Each row was made from one small tree. The marks that hang from a mark follow it in brackets, in alphabetical order. Every link used is in the known rows. Write each row's tree.
Known rows:
seni(bebeg(lugol(letat(gatut mezuler)))): [-1.107  3.153 -0.334  0.892 -6.634 -1.136  2.386  0.213 -0.494 -1.350
  0.297 -2.943  2.739  0.374  2.453 -0.797 -3.223 -1.575  0.062  1.156
 -0.013  1.654  1.914 -0.702]
seni(mezuler(bebeg(lugol(letat)))): [ 0.085  3.178 -0.174  0.041 -0.469 -1.990  1.365  0.193 -3.725 -1.726
 -0.582 -1.987  1.191  0.882  1.443 -2.010 -5.338 -2.582 -1.219  3.564
  0.451  1.044 -1.816 -2.144]
bebeg(lugol(letat)): [-1.018  2.746  0.423  0.957 -0.816 -0.261  0.560 -0.919 -1.765  0.777
 -1.188 -2.783  0.186 -1.843  0.538 -1.237 -2.565 -0.703  1.501  2.784
 -0.797 -0.635  1.265 -1.323]
bebeg(lugol(gatut(letat) mezuler) seni): [-1.113  3.520 -0.187 -2.814 -4.196  0.254  1.833 -0.704 -4.888  1.179
  1.951 -1.102  1.170 -0.904  1.893 -1.857 -2.082 -2.944  0.917  1.532
  0.376 -1.583 -1.015 -0.369]
gatut(seni): [ 0.105 -0.204  1.554 -0.639  2.436 -0.715  0.429 -0.089  1.395  0.745
  0.207 -1.452 -1.360  1.557 -0.678 -1.593  0.377 -0.128  0.921  0.322
  0.830 -1.193 -1.166  1.194]
letat(mezuler(seni(bebeg))): [ 1.220 -0.686  0.479 -0.572 -2.378 -1.698  0.737 -0.028  1.243 -1.046
  1.671 -0.413  2.869  4.006  0.966  2.488 -3.444 -0.835 -0.761  0.567
  3.308  2.766 -1.699  0.957]
letat(lugol mezuler): [-0.893 -1.952 -1.012  0.235 -2.819 -1.382  1.277  0.474  1.000 -0.041
  1.536  3.441  1.112  0.006  2.266  1.204 -1.032 -1.339  0.697  1.292
  2.555  0.301  0.615 -0.736]
bebeg(lugol seni): [-0.587  1.747  0.909 -0.328 -4.534  0.115  1.906 -2.115 -2.255  1.198
  0.497 -1.758  1.073  1.636  2.077  0.055 -1.491 -2.632  0.441  2.012
  0.141 -2.256  0.373  1.577]
gatut(bebeg letat(lugol) seni(mezuler)): [-0.829 -2.025 -0.215 -3.245  4.863 -2.880  0.699  2.086  0.873  1.026
  0.486  0.684 -3.864  3.268  0.847 -0.644 -3.302 -0.428  2.197  4.295
  0.803  0.701 -3.772 -0.209]
lugol(letat(mezuler(bebeg(gatut seni)))): [ 1.972 -0.026  0.895 -1.780 -3.712 -3.574  1.718 -0.434 -3.132  0.190
  2.644 -5.060  3.194  2.130  0.681 -2.374 -2.347 -1.690 -1.104 -0.707
  3.307 -0.217 -1.292 -0.679]
seni(mezuler(bebeg(lugol))): [-0.101  2.043 -0.224 -0.136 -0.600 -1.102  2.142  0.138 -3.202 -2.746
 -0.038  0.819  1.411  2.466  2.743 -0.596 -3.860 -3.541 -2.014  2.821
  0.062  0.886 -1.808 -0.832]
bebeg(gatut): [ 0.447  0.135  0.868 -0.842  0.204 -0.361  0.751 -0.318 -1.237 -0.097
  1.003 -2.195  0.659  0.073  0.636  0.087  1.041 -1.322  0.665 -1.895
 -0.238 -0.294  1.967  0.020]
letat(gatut): [-0.688  1.770  0.187 -0.297 -3.198 -0.443  1.277  0.633 -0.211  0.137
  0.677 -0.456  0.864  0.384  0.677 -0.427  0.926 -0.418 -1.210 -2.183
 -0.999  0.265  0.926  0.012]
letat(lugol): [-0.752 -1.105 -0.420  0.298 -1.455 -0.787  1.023  0.099  0.332  1.614
  0.231  2.017 -0.865 -0.074  1.656  1.046 -0.922 -0.828  0.757  1.048
  0.407 -0.069  1.145  0.000]
lugol(gatut(seni)): [-0.176  1.512  1.745 -1.246  0.596 -1.572  1.433 -0.125  0.450  1.093
  0.978  0.164 -1.496  1.220 -0.107 -1.098  0.624 -0.416 -0.382 -1.746
  0.335 -1.073 -0.752  0.895]
mezuler(bebeg(lugol(gatut letat)) seni): [ 0.678  4.756  1.785 -0.332 -1.414 -3.576  2.310 -0.926 -3.955  1.726
  0.292 -1.287  1.121  1.536  1.393  0.041 -5.848 -1.607 -2.189  1.048
 -0.013  1.296 -1.297 -1.352]
bebeg(gatut lugol): [-0.811  1.829  1.163 -0.153 -0.919  0.300  1.964 -1.195 -2.503 -0.323
  0.389 -2.060  1.045 -0.216  2.578  0.428 -0.068 -3.082  1.450  0.085
 -1.270 -1.076  3.187  0.061]
letat(gatut(lugol) mezuler): [-1.534  0.001  0.455 -0.981 -3.872 -0.380  1.312  1.560  1.975 -0.673
  1.398  1.067  4.826 -2.460  2.125  0.334  0.384 -1.754  0.620 -0.219
 -0.373  0.442  0.379 -1.099]
seni(bebeg(gatut(lugol(letat))) mezuler): [ 0.420  0.838  1.179 -2.268 -0.901 -1.075  0.323  0.421 -0.936 -0.796
 -0.247 -5.585  3.341 -1.419  1.304 -0.246 -3.569 -2.946  2.063  1.556
 -0.149  1.802  0.592 -0.965]
gatut(bebeg letat mezuler): [-0.343 -2.495 -0.168 -2.896  4.264  0.761 -0.972  2.562 -0.133 -1.085
  0.737 -0.744 -4.385  1.078 -0.504 -1.564 -1.580  1.857  1.550  3.055
 -0.407  1.877 -5.330 -1.248]
letat(mezuler): [-0.235 -0.947 -0.507 -0.045 -1.451 -0.585  0.239  0.486  0.815 -1.635
  1.477  1.423  1.851  0.149  0.615  0.263 -0.157 -0.480 -0.058  0.125
  2.127  0.327 -0.450 -0.639]
gatut(letat lugol(bebeg)): [-0.301 -1.215 -0.761 -1.917  3.963 -0.619 -0.528  3.273  0.434  1.607
 -0.899  2.708  0.969 -4.099  0.189 -1.231 -1.750  0.957  3.631  3.164
 -2.458  1.491 -1.749 -0.923]
bebeg(lugol): [-1.130  1.650  0.285  0.829 -0.910  0.524  1.223 -0.938 -1.139 -0.194
 -0.618  0.041  0.367 -0.234  1.869  0.307 -1.126 -1.650  0.851  1.976
 -1.115 -0.739  1.269  0.035]
seni(bebeg(lugol(gatut letat(mezuler)))): [-0.717  3.032 -0.374  0.476 -5.247 -1.619  2.220 -0.607 -1.330 -1.209
  0.291 -0.812  1.799 -0.197  2.349  0.085 -3.978 -1.514 -0.056  1.287
  0.536  1.628  1.429 -1.057]
lugol(bebeg mezuler): [ 1.170 -0.069 -1.315  0.014 -0.460  0.231  1.082  4.242 -1.213 -0.640
  2.507  2.922 -0.668 -1.659  0.330  0.009  0.743  0.187  2.276 -0.344
  2.573  2.197 -1.840  0.052]
mezuler(bebeg(gatut(lugol)) seni): [ 1.604 -0.376  2.793 -2.310  2.029 -2.243  1.531  0.130 -1.083  1.391
  0.956 -2.264  3.969  0.834  1.905  1.375 -2.742 -2.652  0.020  0.020
 -0.343  1.350 -1.147 -0.029]

Write each row's tree:
[-0.490  1.894  0.272 -0.726 -5.158  1.267  2.018 -0.707 -3.212  0.276
  2.125 -2.120  1.391  0.299  2.212 -0.343 -0.973 -3.457  1.586  1.921
  2.288 -1.780 -0.717  1.046] | bebeg(lugol(mezuler) seni)
[-0.451 -0.233  1.705 -1.968 -1.724  0.560  1.806  2.552 -0.285 -1.346
  1.055 -0.464  1.067 -0.472  2.004 -2.128 -0.910 -1.720 -1.209  0.603
 -1.192  1.858 -3.840 -1.140] | letat(gatut(lugol mezuler(bebeg)))
[ 0.328 -0.951  1.090 -1.324  2.786  0.224  1.423  4.504  1.622  0.874
  2.071  1.617  0.150 -3.054  0.601 -1.096  0.642 -0.768  4.986  1.697
  1.996  0.758 -2.972  0.923] | gatut(lugol(bebeg mezuler) seni)
[-0.654 -0.777  1.814 -4.191  5.299  0.689 -0.068  1.337 -0.103  1.231
  1.292 -4.270  1.784 -3.496  0.190 -3.372  0.092 -2.319  5.132  1.686
 -0.040 -0.972 -0.938 -0.681] | bebeg(gatut(letat lugol(mezuler) seni))
[ 0.209  0.993  0.424 -2.131 -6.265 -0.142  2.864  4.064 -1.041  1.738
  3.460  0.794  2.909 -2.396  2.090 -0.204  0.794 -1.942  2.599 -0.741
  1.516  0.805 -1.947  1.336] | letat(gatut(lugol(bebeg(seni) mezuler)))
[ 1.898 -0.103 -0.109 -1.517 -3.252 -0.446  1.754  0.735 -2.910 -0.072
  2.655 -1.844  1.200  2.242  0.821 -1.697 -1.176 -1.742 -1.144  0.103
  3.251  0.160 -3.579  0.970] | lugol(mezuler(bebeg(seni)))
[ 0.675 -0.638  2.382 -2.995 -3.720  0.794  1.147 -0.469 -2.898 -0.310
  3.307 -4.380 -0.543  2.398  0.778 -1.464  0.725 -2.470  0.438 -1.052
  2.648 -1.286 -2.339  0.837] | bebeg(gatut(mezuler) seni)
[-0.941  2.820  1.617  0.030 -2.891 -0.430  3.375 -0.363  0.697  0.083
 -0.431 -3.016 -0.360  3.450  2.427 -1.145 -1.172 -2.155  0.303  0.527
 -1.483  0.142  1.253  2.474] | letat(gatut(seni(bebeg(lugol))))
[-0.307  0.694  0.456 -4.068  4.443 -2.948  0.639  1.815 -0.340 -0.325
  1.208  0.382 -3.175  2.970 -0.203 -1.078 -2.178  0.133  0.064  1.178
 -0.052  0.843 -4.566 -0.360] | lugol(gatut(bebeg letat seni(mezuler)))
[-0.696 -2.398 -0.247 -2.734  5.247 -0.193 -0.726  2.000  1.831  1.478
 -1.343 -0.150 -0.393 -2.340  0.452  0.176 -2.007  1.232  3.120  4.012
 -3.346  1.272 -2.153 -0.936] | gatut(bebeg letat lugol)
[-0.565  2.738  1.101 -0.202 -4.339 -0.736  1.083 -2.073 -2.772  2.206
 -0.119 -4.407  0.765  0.091  0.759 -1.585 -3.068 -1.577  1.138  2.755
  0.530 -2.169  0.275  0.261] | bebeg(lugol(letat) seni)
[ 0.362  3.251  1.042 -1.328 -0.906 -3.571  1.778  3.841 -0.756  0.167
  2.061 -1.031 -1.064  1.052 -0.856 -2.933 -1.317 -0.138  0.768 -0.745
  2.040  1.279 -2.673 -0.313] | lugol(bebeg letat(gatut(seni(mezuler))))
[-1.132 -0.939 -1.710 -1.595  0.756  0.204 -0.155  1.463 -1.318  1.343
  0.915  1.177 -0.569 -2.195  1.005 -1.425 -1.719 -0.845  2.616  2.732
  1.012  0.472 -0.518 -1.592] | gatut(letat(lugol(mezuler)))
[-0.283  2.324  0.030  1.113 -2.105 -0.110  0.970 -0.943 -1.129  0.198
 -1.933 -3.774  0.085  0.103  1.232 -0.854 -3.971 -0.689  1.313  3.146
 -1.084  1.089  1.567 -0.009] | seni(bebeg(lugol(letat)))
[ 1.122 -0.274 -0.571  0.178 -0.392 -2.643  0.321  0.997 -0.903 -1.202
  0.650 -0.984  1.887  0.181 -0.229 -2.154 -3.071  0.354 -1.340  1.155
  2.169  1.605 -2.117 -2.151] | lugol(letat(mezuler(bebeg)))
[ 0.355 -0.056  0.860 -1.345 -2.508 -2.943  2.127  2.178  1.405 -0.199
  3.475  0.610  1.248  3.919  1.355  3.441 -1.358  0.081 -1.051 -1.372
  2.173  2.617 -2.306  0.185] | letat(gatut(bebeg) mezuler(seni))
[ 0.954  0.616  1.126 -2.233 -5.302 -0.769  2.309  2.632 -2.786  0.220
  3.826  2.473 -2.453  1.679  0.794 -0.684  0.003 -0.488 -0.401 -1.448
  2.752  0.783 -4.775  1.096] | lugol(bebeg(seni) gatut(mezuler))
[-0.825 -0.878  1.967 -1.294  1.827 -1.381 -0.143  0.694  2.951  1.005
  0.384 -2.482  2.528 -2.985 -0.381 -2.233 -1.759 -0.483  3.415  3.014
  1.896 -0.994 -1.659 -1.146] | gatut(lugol(letat(mezuler)) seni)
[-0.076 -1.983  2.291 -3.202 -1.248  0.241  0.148  1.771  0.398  1.560
  1.454 -4.510 -1.693 -0.746  0.175 -0.707 -2.493  0.254  2.968  3.871
  1.208  0.354 -5.658 -0.144] | gatut(bebeg(seni) lugol(letat) mezuler)
[-1.031 -3.471  2.224 -4.358  7.351  0.729 -0.537  2.912  2.724  0.450
  0.269 -1.966 -3.672 -0.285 -0.180 -2.631 -1.594  0.878  4.205  5.047
 -1.054  0.669 -6.510 -0.355] | gatut(bebeg letat lugol mezuler seni)
[ 2.224 -0.219  1.220 -2.029 -2.450 -2.179  2.211 -0.884 -3.350  0.811
  1.685 -3.663  1.481  3.712  1.371 -1.251 -0.733 -2.170 -1.663 -1.631
  0.941 -0.658 -0.801  1.442] | mezuler(bebeg(gatut seni))
[ 0.796  0.952  1.232 -3.046 -4.117 -1.448  1.418 -1.070 -3.456 -0.726
  2.793 -3.606  2.101  3.198  1.254 -0.012 -0.593 -3.893 -0.539 -1.328
  2.581 -1.302 -0.640  0.905] | bebeg(gatut seni(mezuler))
[-0.651 -2.446 -2.026 -2.028  2.446 -0.445  0.447  3.045 -0.179  1.292
  1.331  1.476 -2.963 -0.680  1.403  0.252 -1.819  0.651  3.271  3.143
  0.571  1.911 -2.044 -1.080] | gatut(bebeg letat(lugol(mezuler)))
[-0.339 -2.251  0.170 -2.843  0.106  0.232  0.712  0.855 -1.556 -0.125
  0.889 -2.429 -2.309  1.549  2.081 -1.755 -2.556 -1.576  2.034  2.057
  0.002  2.034 -0.659 -0.553] | seni(bebeg(gatut(letat(lugol) mezuler)))
[ 0.355 -0.304  0.854 -2.483 -0.946 -0.195  1.103  0.453 -0.219 -1.840
  0.289 -2.698  3.541  0.169  2.560  1.164 -1.992 -3.835  1.434  0.731
 -0.451  1.787  0.623  0.293] | seni(bebeg(gatut(lugol)) mezuler)
[ 1.598  0.555  0.303 -1.805  0.506 -2.072  1.598  0.769 -3.301 -2.675
  1.535 -1.497  1.673  2.928  1.542 -0.707 -1.553 -3.085 -2.265 -1.099
  1.089  1.371 -1.218 -0.799] | seni(mezuler(bebeg(gatut)))
[-0.239  0.337  1.454 -1.618 -4.742 -1.517  1.935  0.866  2.463 -0.042
  1.580 -0.583  5.728  1.313  2.599  2.479 -3.079 -2.144 -0.113  0.156
  0.860  2.846 -0.634  0.625] | letat(gatut(lugol) mezuler(seni(bebeg)))
[ 0.300  0.378  1.593 -1.717 -2.627 -2.842  2.274  1.592  0.771  0.000
  2.165  0.820  6.008  1.132  2.382  1.132 -3.057 -2.320 -1.926  0.037
  0.956  2.195 -2.579 -0.866] | letat(gatut(lugol) mezuler(bebeg seni))
[-0.137 -0.448 -0.788 -0.741 -9.151 -3.447  4.066  2.894 -0.558  1.794
  4.123  4.378  1.423  1.972  3.195  0.818 -0.387 -1.499  0.307 -1.021
  3.225  0.660 -0.483  1.318] | letat(gatut lugol(bebeg(seni)) mezuler)
[ 0.875 -0.593  0.153 -2.628 -2.438 -1.708  1.173  0.826 -1.051 -0.564
  2.212 -1.065 -0.925  4.568  0.899  1.568 -1.858 -1.163 -0.548  1.168
  2.384  0.275 -3.958  1.328] | gatut(bebeg(seni(mezuler)))
[-0.383 -2.653  0.637 -3.495  3.887 -1.980 -0.520  1.879  2.323  1.021
  1.141  0.754  2.573 -0.204  0.838  2.081 -4.164  0.433  2.741  4.216
  0.275  2.132 -4.125 -1.248] | gatut(bebeg letat(mezuler(seni)) lugol)
[ 0.329 -1.819  1.329 -3.662  4.357 -0.435 -0.886  2.034 -0.292  0.110
  1.769 -1.344 -3.439  3.118 -0.743  0.193 -3.521  1.436  0.984  2.961
  1.110  2.615 -6.781 -0.930] | gatut(bebeg letat mezuler(seni))
[ 1.082  1.109  0.482 -1.367 -2.458 -2.936  3.109  1.421 -2.801  1.698
  3.373  3.051  0.518  2.040  2.526  1.917 -3.461 -2.626 -1.781 -0.708
  3.273  2.404 -2.367 -0.531] | letat(lugol(gatut mezuler(bebeg seni)))
